Known rows, with every step that occurs
Y A: [ -5   2  -8   7   4   9   0 -10   2  -1  10   7   5  -8 -11   5   2  -8
   2 -10  -8   9   4  10   5 -15  -9   4   4   0   9   1 -26   4   7  10
   4  -7  -1  -3   3]
J M: [ 17  -1  -9   3   2   5   0  -8   9  -3   9  11   0  -5 -20   6 -11  -7
  -5 -15  -6   1   9  12   7  -9  -2   3  12   1  -1  -6  -7   9   4   9
  -1  -2  -4  -4  -1]
Y T W: [  2  -1  -7 -11   8  -2  -1  -8  -3   3   1   4   5  -3 -18   6   2  -7
  -4   1  -7   9   0  25   7 -13  -9   6  -7   3   4  -1 -13   3  -1  14
  -5  -7  -4 -10 -11]
V T W A B: [-13  -4  -4   7  10  13   0 -12  10   0   2   3   1  -7  -4  -1   1  -6
  12 -10  -8   4 -10  -1  -5 -23 -14   3 -12  -1  11  -5 -17   3   3  11
  -7  -5  -2 -11 -13]
H Y T V M J: [ 10   8  -7  13  14   3  -1  -9  -4  11  12   7  -3  -8  -2  -2   1  -4
  -7  -8   0   1  -3  26  -7 -19  -4   7 -17   4  -2 -14 -10  13   2   6
  11  -7   6 -10  -2]
B A Y T V M: [  1   6   1   0  13   8   1 -11  -3   3   6  10   1  -9 -20  -5 -11  -6
  10  -9   1  -5   4  14 -14 -10  -8  11  -8   1   6  -7 -20  11  13   9
  15  -7  12  -9  -3]
U G T V M X: [  9   1   1  21   5   8   5  -9 -15   7   4   4   0 -10   9  -7  -3  -6
   8 -12   2  -5   4  21   0 -20 -18   2  -4   0  -6 -22   5  15   5  -1
  17 -10   9 -17  -5]
J M X: [ 18   1  -5  16   4   6   1  -5   2  -1   0  11  -1  -6 -11   6  -7  -7
  -1 -16  -6  -4  10  20  -1 -15  -3   4  12   2  -4  -8   3  11   3   6
   9  -4  -4  -9   2]
X M V T: [ 18   0 -12  13  10   8   2  -6  -5  -3   9   1   4   1   5   2  -3 -10
   2 -19  -4  -1  -7   8   2 -20 -13   5  13  -4   4 -11  -5   9  10   5
  -1  -6  11 -13  -2]
L M V T Y: [  9  -1 -15   5   9   2   2  -7 -13  -4  -3   6   3  -4  -2   9  -3  -9
  -9 -15   1   5  -4  23  10 -15 -17   5   2   1  -6 -10   5   9  10   5
  -3  -5   8 -14   2]
A Y T: [  2   4  -7  -1   7   0  -1  -9   8   3   9  13   2  -9 -22   3 -11  -7
   2   0  -3   5   2  19   0  -7  -2   7   0  -1   5   1 -20   5   2  11
   7  -6   2  -6  -6]
B A W T V M: [  6   1  -1   2  11  12   3 -15  -1   2   5   8   0 -15  -5 -10  -9  -6
   4 -13  -3  -7   3  12 -13  -6 -26   2  -7   5   2  -7 -17  11   8   4
   7  -9  10 -14  -3]
T G: [  0   3  -5   1   9  -2   0  -7   0  -6   7  10   5  -8   1   6   1  -5
  -1   1  -6   6   6  19  14 -12  -7   5 -11  -1   5  -9 -12   5   5   9
  -9  -8  -3 -13  -8]
G T V M X: [ 10   0  -1  14   8   7   4  -9 -11   6  -1   4   3 -11   8 -10  -1  -7
   2 -11   0  -5   2  25  -4 -20 -11   4   0   1  -6  -9   5  14   8   5
  15 -11   9 -18  -5]
W T V: [  5  -7   2 -11   4   3   2 -10   2  -6   4  14   7 -15   3   7  -3  -6
  -4  -6  -4  -1   6  23   4  -6 -15   0  -3   2  -1  -5  -3   3  -6   9
   4 -12   1 -13  -8]
L M P: [ 20   4 -11  -3  -5   0   2 -10   7  -5  -5   9   1 -11  -3  13   1  -9
 -10 -19  -4  -2  -9  16   3 -10 -10   1   6   0 -14  -4   6  15  -5   6
   1 -11   0 -10   8]
B A Y T W: [ -4  -1   0  -9  12   2  -1  -8   3   1   1   6   0  -6 -28   2   0  -9
   6  -4  -7   4   5  20   2 -13  -3  11  -6   1   9  -3 -25   2   8  16
   6  -5  -1  -7  -9]
L M V T: [ 16   0 -16   9   9   7   2  -7  -4  -1  -1   6   1  -4  -3   4  -5  -9
  -8 -20   1  -3  -8  13  -1 -15 -12   4  11  -2  -5 -12   5  14   2   4
   6  -8  10 -13  -1]
S M: [  6   1  -7  -2   7   4   3 -12   1   1  19   8  -1 -11 -26   6 -15  -6
  -2  -5  -6   3  11  13   0 -16  -4   4   0  -2   1 -11   1   9   7   8
   8  -7   1  -7  -1]
T V: [  0  -1   3  -4   0   6   1  -8   1  -1   3  11   3 -12   6   9  -3  -5
  -1  -7  -4  -2   3  11   1 -13  -8   2  -4   1   7 -12  -2   5  -4  10
  10 -13   4  -9  -3]
V M D: [ 20  -3 -16   7   3   7   5 -15   0  -4   6  -2  -2  -6  -3  -3   0 -12
   0 -11  -4   2   1  10  -3 -17  -7   5 -19   0   1   6  -9  18   1   3
   1  -1   5  -9   0]
S M V T W: [  7  -7 -12  -1  17   4   4  -9 -18   4   5  -2   0  -1 -11   2  -4  -7
  -4 -13  -4   0  -2  21  10 -24 -10   5   5  -3   6 -11   2   7  10  12
   7  -4   8 -13 -12]
W A Y T V M J: [  6   8   0  11  13   7   2  -9   8   5  16  12   0 -10  -9  -9  -5  -6
  -4 -10   1   1  -3  19 -14 -18  -6   8 -27  -1  -1  -2 -13  12   3   8
  18  -4   6  -9  -7]
W T V M C: [ 18  -7 -11   1  11   6   5  -9 -10  -9   4   3   1 -11   6   1   0  -7
  -2 -11  -4  -3   0  28  -4  -8 -20   5 -10   3  -8   6  -5  12  -5   7
  -6  -4  10 -13  -2]
Y T G: [  0   8  -7  -7  15  -7  -2  -6  -1  -5   7  11   8  -6  -9   6  -2  -6
  -3   6  -3   7   4  27  13  -8 -10   6 -14   2   3  -6 -20   3   3   8
 -12  -8  -4 -14 -11]
H Y A B: [-15  -2  -6  20  13  14  -5 -11   4   8   8   6  -3 -11  -6  11   0  -2
  16  -3  -8   9  -1   5  -6 -12  -8   6   8   2  10 -12 -36   5   9  12
   0 -10  -3  -3   2]
V T: [  5   1 -16   2   2   6   1 -13   5  -2   9   5   2  -6  -2  -6  -2 -10
   1 -14  -5  -1  -3   4  10 -21  -8   3   4  -2  10  -4  -1   3   7   5
   0  -4   4 -11  -6]
X M: [ 14   4  -4   6  -1   6   1  -9   7  -4  13   4   5  -5  -6   8  -2  -8
   1 -12  -9   5   4   5  -3 -15  -7   5   4  -1   4 -11 -10   8   4   7
  -7  -9   0  -9   2]
B A: [  1   5  -1   3   5   8   0 -10  11  -7   5  10  -3  -9 -14   2   0 -10
   5 -10  -8  -1   6  -1   0 -16  -6   7  -7   2   7  -9 -11   6   7   6
   6  -8   0  -6   4]
D M J: [ 17   7 -11   5   6   3   3  -9   8  -3  18  14   2  -7  -5  -1   1  -4
  -5  -5  -7   9  -1  13   6 -16   4   3 -13   0  -3   3   6   5   2   3
  10 -12  -2  -7  -1]
M V: [ 11  -2  -6  12   8   6   1  -3  -4  -1   1   8  -1  -3   3  10  -3  -7
  -2  -6  -4   2  -3  14   2 -13  -8   4  -1  -1   0  -9  -6  12  -1   9
  11  -9   6  -9   1]
T Y A B: [-16  -2  -5  13   8  10  -2 -11  -4   2   4   8   5  -8  -9  14   3  -4
  13  -1  -8  17   3  11   6 -12 -16   3  -3   4   6   0 -25   2  17  12
  -8  -8  -5  -6   4]
J M L: [ 22  -2 -12  -8   1   2   0  -7   9  -2   8   6   0  -8 -14   3  -6  -5
  -3 -19  -7  -1   0  19   5 -15  -4  -2  17   0  -1  -9   3  12   4   9
  -5  -4  -1  -3   1]
D M: [ 10   3  -8  -5   4   4   2 -11   2  -7  15  12   4  -9  -7   3  -5  -2
   2  -1  -7   4  -2   9   4 -10   0   4  -4  -1   3   1  -4   2   3   4
   5 -15   0  -7  -2]
V T W A Y: [ -7  -7  -2  -2   6   9   1 -11  12  -2   9   5  -2 -10  -5  -7  -5  -8
   5 -14  -6   1  -5   7  -2 -23  -7   7  -8  -7  13  -5 -21   0   2  16
   6  -1   4  -8 -14]

Rows
[-10  -1 -14   3   8   5   0 -13 -10  -3  10   4   6  -6  -4   3   4 -10
   4 -11  -5  12   2  18  17 -21 -17   4   2   1  11   3 -23  -3  20   9
  -4  -2   1  -7   0]
V T Y A
[ -8   1   8  -6   9   5   0  -7  10  -1   9  15   5 -14  -7   7 -12  -5
   3  -5  -1  -2   0  20 -12 -10  -8   7 -14  -2   7  -8 -25   2  -6  13
  16 -10   5  -6  -9]
W A Y T V
[  2   3 -12  -1  11  -1   1 -10  -2  -7   8   6   6  -7   4  -4  -2  -8
   0  -7  -3   2   1  15  20 -19  -9   3  -5  -3  11 -10 -10   2   9   6
 -10  -4   1 -16 -12]
V T G
[ 12  -2  -1  10   8   8   3  -9 -12   1   0   8   3 -12   3  -5  -3  -5
   4 -10  -1  -7   4  26 -10 -13 -17   4  -3   4  -4  -3   6  12   3   4
  12 -10   6 -19  -4]
W T V M X
[-11   0 -10   8  10   5   0 -14  -2   9   8   5   4 -14   0  -1  -1  -9
  -2  -7  -7  15  -2  24  15 -14 -24  -1   1   2   0  -3 -39   0  16   9
   0  -7   2  -8   1]
G T Y A W
[  3   5  -5   1  14   4  -2 -11 -10   8  10   5  -1  -9  -7   0  -7  -3
   2  -4   1  -4  -5  23 -12 -10 -10   8  -5   4   4 -14 -17  11   3   8
   7 -10   9 -10  -3]
H Y T V M
[ -1  -7   1  -4   9   3   2 -11  10  -2   5   2   2 -10  -3  -7   5 -10
  -8  -9  -7   7  -6  17   7 -22 -12   3 -17  -3  -1  -5 -20   3  -3  12
   2  -6  -2 -10 -15]
G T W A
[ -1   2   1   4   5   9   0 -10  14  -3   7  11  -5 -11 -20   0  -7  -9
  12 -10  -7  -1  10   1  -2 -13   1   9  -1  -2  10  -6 -19   5   9  11
  14  -6   3  -4   2]
B A Y
[  5   1  -5   1  10   8   0 -14  13  -3   7  11  -2 -16 -11  -5  -6  -9
  -1 -11  -9   1   4  11  -2  -4 -23   1  -2   4  -1  -3 -22   4   3   4
   3  -9   0 -10  -2]
B A W T
[  6   2 -12   7  18   0   1  -5 -12  -6   5   7   5  -2  10   2  -1  -7
  -1  -9  -1   1  -4  21  18 -18 -12   5  -4  -4   6 -10 -10   6  10   7
  -4  -6   7 -19 -11]
M V T G
[  0   3   1  -8   7   0   0  -8  -2   1   3  13   7 -10  -4  12  -5  -6
  -2  -2  -2   0   1  22  -1 -10 -10   3  -8   3   3  -8  -7   5  -4  10
   8 -13   3  -9  -6]
Y T V
[ -2  -1 -14  -1   3   1   1 -12  -6  -4   7   5   2  -7   1   1   0 -10
   0  -9  -4   7  -2  15  18 -21 -14   3  -4   0   7  -3   0  -1  14   7
  -9  -2   2 -12  -2]
V T Y
[ -3   9  -5   9   6  11   0 -12  14   2   5   9  -5 -14  -8  -2  -7  -8
   5 -13  -9  -1   0  -3  -6 -13 -15   2  -5   3   6 -13 -22   7   6   4
   8  -9   4  -7   6]
B A W
[ -3   8   0  -6  20  -3  -2  -7   3  -5   7  15   3  -8 -20   2  -6  -7
   7   2  -3   3   9  22   7  -7  -4  11 -14   0   8  -7 -30   2  12  11
  -1  -6  -1 -11  -9]
B A Y T G
[ 25  -3  -7   2   1   5   4 -12   9  -8  10  -1   2  -7   2  11   2 -14
  -2 -15  -8   5   5   6  -2 -17  -5   5  -9   0   1  -2 -11  14  -3   6
  -6  -4   0  -8   1]
X M D
[  0  -1 -11  14  13   8   0  -7 -17  -4  11   1   8   0   1   9   4 -10
   4 -17  -5  10  -2  22  11 -19 -21   6  12   0   6  -3 -26   2  23  10
  -6  -4   6  -9   4]
X M V T Y A
[ -1   5  -5  -4  16  -6  -1  -5   1  -1   9  13   6  -8 -12   6  -7  -5
   2   6  -2   7   7  29  10  -6  -4   9 -11  -2   6  -5 -26   3   6  12
  -5  -7  -1 -13 -12]
A Y T G
[ 13  -5 -14   7  12   2   1  -7 -13  -3   4   7   1   1  -3   7  -8  -9
  -4 -15  -1   4   1  24  20 -15 -14   4   9   0  -2  -6  -3   5  17   8
  -3   1   5 -10  -1]
J M V T Y
[ 13   3 -10   9  17   1   1  -4 -12  -7   9   3   8   0  10   3   0  -8
   1 -12  -2   2  -1  18  14 -19 -14   6   2  -4   5 -16 -13   7  13   7
 -12  -7   6 -19  -9]
X M V T G
[ -5  -5   0  -3   9   9   1 -13   1   3   8  12   7 -19   5   4  -4  -5
  -1 -10  -5   2   2  23  -2  -5 -27  -2   4   4   2  -5 -29   2  -2  11
  10 -13   3 -10  -5]
Y A W T V
[ -6  -2 -14  12  13   6   0  -8 -17  -3   7   3   4  -2   1   8   3  -9
   2 -12  -3  11  -2  22  16 -19 -20   5   4   0   7   2 -23   2  20   9
   2  -3   6  -9   2]
M V T Y A
[ -4  -2   2   6   3   9   0  -9  20  -4  14  10  -3 -14  -9  -1 -11  -7
   4 -10  -6   3   1   5  -8 -16  -3   7 -11  -6   8  -4 -24   4  -3  12
  10  -4   2  -5  -4]
W A Y
[ -1  -4  -4 -11   9  -1  -1  -8   1   5   2   6   2  -6 -20   5  -2  -7
   1   1  -6   9   2  24   6 -12  -3   8  -3   0   8   0 -20   2   1  18
   4  -5  -1  -8 -12]
A Y T W
[ 14   2 -15  -2   0   6   2 -10  -2   2   9  -2  -1  -8  -9  -8   1  -5
   3 -15  -5  -1  -8  15  -3 -19 -10  -1   2  -1   3  -4   4  16   7   5
  -5  -7   8  -8   4]
V M L
[  3  -4 -14  11  15   7   0  -8 -17  -3   8   6   5   0  -9   7  -2  -9
   0 -17  -3   9   2  26  18 -15 -17   5  17   1   2  -2 -25   2  23  11
   1   1   4  -6   1]
J M V T Y A
[ -6  -3   1  -3   5   7   1  -9  10  -5   6   4   1  -8  -5   2   3  -7
  -3  -9  -9   5  -2   8  -4 -21 -12   5 -21  -2   7  -5 -16   3  -8  12
   0  -5  -3  -8  -9]
T W A
[  6   1  -3   4   3   9   3 -11  -8   3   7   5   2  -9   0  -4  -5  -4
   2 -11  -2  -3   1  11  -6 -15 -10   4  -7   1   6 -11  -2  12   5   7
   6 -10   8 -12  -1]
T V M
[  7  -2  -5  11   3   1   4 -11   2   4  14   5   0  -8  -3  -1  -3 -11
   0  -4  -3   7   2  15  22 -14 -14  -1  -1  -2  -7 -22 -11   7   2   1
   8  -6   1  -9 -10]
U G T
[-12  -8  -6   9  12   8  -1 -13  -3   0   5  10   6 -11 -11  12   3  -5
  11   1  -8  17   5  20   8  -6 -23   3  -1   6   2   8 -28   1  16  11
 -11  -7  -8  -9  -1]
W T Y A B
[ 23  -4 -12  -2   0   3   4 -12  10  -8  -4   4   0 -12  -5  12   0 -13
 -10 -16  -2   4   3  13  -6 -11  -5   4 -13   2  -9  -1  -3  18 -10   4
   2  -6   1  -8   2]
L M D
[-12   4  -9  15  11  11  -4 -13   4  10  11   4  -6 -15  -1   4  -3  -4
   4 -10  -9   6  -5   9  -7 -12 -16   3   8   1   9 -16 -46   4   3   9
   9  -9   3  -3   6]
H Y A W
[ 12  -2 -11  10  10   3   1  -6 -15  -3   8   2   4  -1   6   7   0 -10
  -1 -15  -3   5  -4  18  14 -20 -18   6   4  -1   2  -9  -5   4  19   7
 -10  -4   8 -13   0]
X M V T Y
